Each row comes from the steps of one walk. Every step used is in the known rows, and no mark comes twice. Write the walk behind each row, first mark first.
In the rows, zero is written as 100.
Known rows
fipagin-tedu-tekamev-desen-vofato: [111,114,121,69,104,46,62,104,112,92,151,92,122,62,97,52,69,97,112,80,89,118,105]
relu-tekamev-delo-vofato: [82,130,103,80,103,90,88,115,106,70,94,91,116,111,108,69,99,98,84,104,117,119,110]
tedu-vofato-relu-tekamev: [83,110,104,88,85,82,44,124,109,36,119,107,100,85,98,60,80,126,102,79,92,105,99]
tedu-tekamev-delo: [69,111,129,77,112,70,98,121,105,72,103,93,121,101,95,70,89,95,88,87,96,115,111]
delo-fipagin-tedu-vofato: [100,100,113,76,115,62,81,98,106,83,126,102,116,74,115,56,78,90,90,83,106,105,93]
fipagin-tedu-vofato-relu-tekamev: [97,111,114,88,85,55,38,120,111,50,128,101,110,68,102,38,76,114,84,76,75,114,96]
tekamev-delo-vofato: [83,115,109,77,117,85,113,105,101,80,85,91,116,114,106,92,95,85,87,99,100,111,109]
delo-vofato-relu-tekamev-desen-fipagin: [84,113,89,103,82,117,57,90,109,60,123,95,108,98,98,91,88,96,118,92,84,111,110]
vofato-relu: [83,95,116,97,98,92,88,108,105,70,95,101,101,105,93,96,83,98,98,88,68,96,101]
relu-tekamev: [90,121,106,89,98,96,82,115,111,66,101,107,109,89,105,66,88,114,94,95,106,107,102]
relu-tekamev-desen-fipagin-tedu-vofato: [96,133,104,79,97,72,41,111,112,42,146,103,119,47,114,39,75,117,101,64,74,120,98]
desen-vofato-relu-tekamev: [91,102,99,93,86,92,55,128,109,44,116,117,103,84,97,75,81,128,118,87,100,108,100]
delo-vofato-relu-tekamev-desen: [95,120,100,94,82,82,53,94,110,80,118,77,98,113,92,79,85,93,108,105,92,107,107]
fipagin-tedu-tekamev-delo-vofato-relu: [84,98,128,92,96,53,79,98,105,94,115,75,129,106,90,64,86,65,75,94,78,123,115]
fipagin-tedu-vofato-relu: [98,99,119,85,99,55,61,110,106,64,120,100,109,76,100,58,73,101,88,71,59,106,97]
desen-fipagin-relu-tekamev: [75,114,107,101,89,137,67,110,102,70,107,129,124,83,94,76,84,107,95,83,96,112,104]
tekamev-delo: [72,117,120,77,118,73,107,126,101,64,83,97,111,107,105,85,91,100,86,87,80,107,105]
tedu-tekamev-desen: [90,117,123,78,104,71,77,99,111,92,126,84,109,92,89,73,77,94,108,90,90,107,108]
tedu-tekamev: [87,101,120,82,104,92,95,99,110,86,112,103,119,89,93,75,81,97,100,88,106,106,107]
delo-fipagin-tedu-tekamev-desen: [99,103,128,82,107,51,72,83,111,116,143,74,119,87,98,56,78,69,96,99,99,110,103]
fipagin-tedu-vofato: [104,114,117,71,111,59,78,107,108,69,119,105,117,64,111,50,74,102,85,72,78,108,96]
tedu-vofato-relu-tekamev-desen-fipagin: [75,118,95,93,84,95,32,118,108,21,139,105,102,74,100,68,78,128,121,65,70,109,101]
sovu-delo-vofato-relu-tekamev: [93,97,100,124,86,93,60,91,103,77,84,93,121,124,98,69,86,105,97,101,116,106,114]
tedu-vofato: [93,114,108,71,111,80,88,112,106,55,110,112,108,79,106,71,77,116,102,75,99,101,98]

Which walk is each row?
[81,116,119,87,109,58,76,121,106,77,108,86,121,95,116,45,96,89,71,101,103,118,100]	relu-tekamev-delo-fipagin-tedu
[87,84,111,111,118,87,100,91,98,93,80,99,120,120,109,80,86,97,102,97,123,94,106]	sovu-delo-fipagin
[90,135,122,85,90,81,41,114,105,95,115,93,104,101,84,64,77,99,92,100,90,107,102]	fipagin-relu-tekamev-desen
[85,106,102,99,84,91,41,114,109,33,133,119,121,54,108,48,78,119,97,61,67,117,99]	desen-fipagin-tedu-vofato-relu-tekamev
[95,104,106,82,99,67,62,118,106,63,122,97,93,94,92,94,73,110,128,82,71,100,100]	tekamev-desen-vofato-relu
[60,100,114,98,96,81,68,130,103,56,100,88,103,122,102,76,98,100,91,102,101,109,102]	vofato-relu-tekamev-delo-fipagin
[90,107,111,89,97,67,48,103,105,48,139,99,110,64,102,68,70,101,107,57,37,109,99]	tekamev-desen-fipagin-tedu-vofato-relu
[64,115,117,94,91,75,66,140,104,43,93,92,104,113,98,72,94,111,86,92,74,113,105]	vofato-relu-tekamev-delo
[86,121,117,91,94,84,44,105,104,111,122,89,104,111,90,69,81,87,99,111,117,104,99]	delo-fipagin-relu-tekamev-desen
[58,123,116,95,97,115,69,133,97,56,96,119,126,94,96,73,91,105,84,83,87,120,106]	desen-fipagin-relu-tekamev-delo
[87,122,119,91,90,102,59,116,104,90,101,113,113,97,88,66,80,102,84,98,106,108,102]	fipagin-relu-tekamev
[81,115,116,91,103,112,71,99,99,91,113,110,114,91,88,96,75,89,106,80,67,104,104]	tekamev-desen-fipagin-relu
[82,119,116,75,109,45,59,128,106,56,124,91,120,81,119,32,89,104,77,87,113,120,96]	relu-tekamev-delo-fipagin-tedu-vofato
[92,105,99,100,82,101,72,97,109,73,105,97,107,107,95,81,90,98,99,106,105,108,107]	delo-vofato-relu-tekamev
[78,111,117,76,109,81,106,100,105,89,104,87,127,111,97,76,92,81,90,99,117,119,115]	tedu-tekamev-delo-vofato
[72,112,107,87,93,74,58,149,104,30,106,107,106,97,101,71,89,128,105,84,90,115,103]	desen-vofato-relu-tekamev-delo
[69,103,118,82,123,78,110,118,100,77,89,93,110,116,110,89,96,88,91,98,106,104,102]	tekamev-delo-fipagin
[69,131,128,85,97,81,61,137,99,77,92,102,116,110,91,62,87,100,72,97,95,117,105]	fipagin-relu-tekamev-delo
[81,112,138,77,111,47,91,116,107,83,113,85,132,87,101,49,84,82,71,83,78,121,110]	fipagin-tedu-tekamev-delo
[99,104,130,84,104,67,88,96,112,97,121,96,128,73,98,52,77,84,83,85,86,113,106]	fipagin-tedu-tekamev
[66,120,112,82,93,61,48,146,104,21,109,97,103,97,100,55,87,125,92,78,83,114,101]	tedu-vofato-relu-tekamev-delo
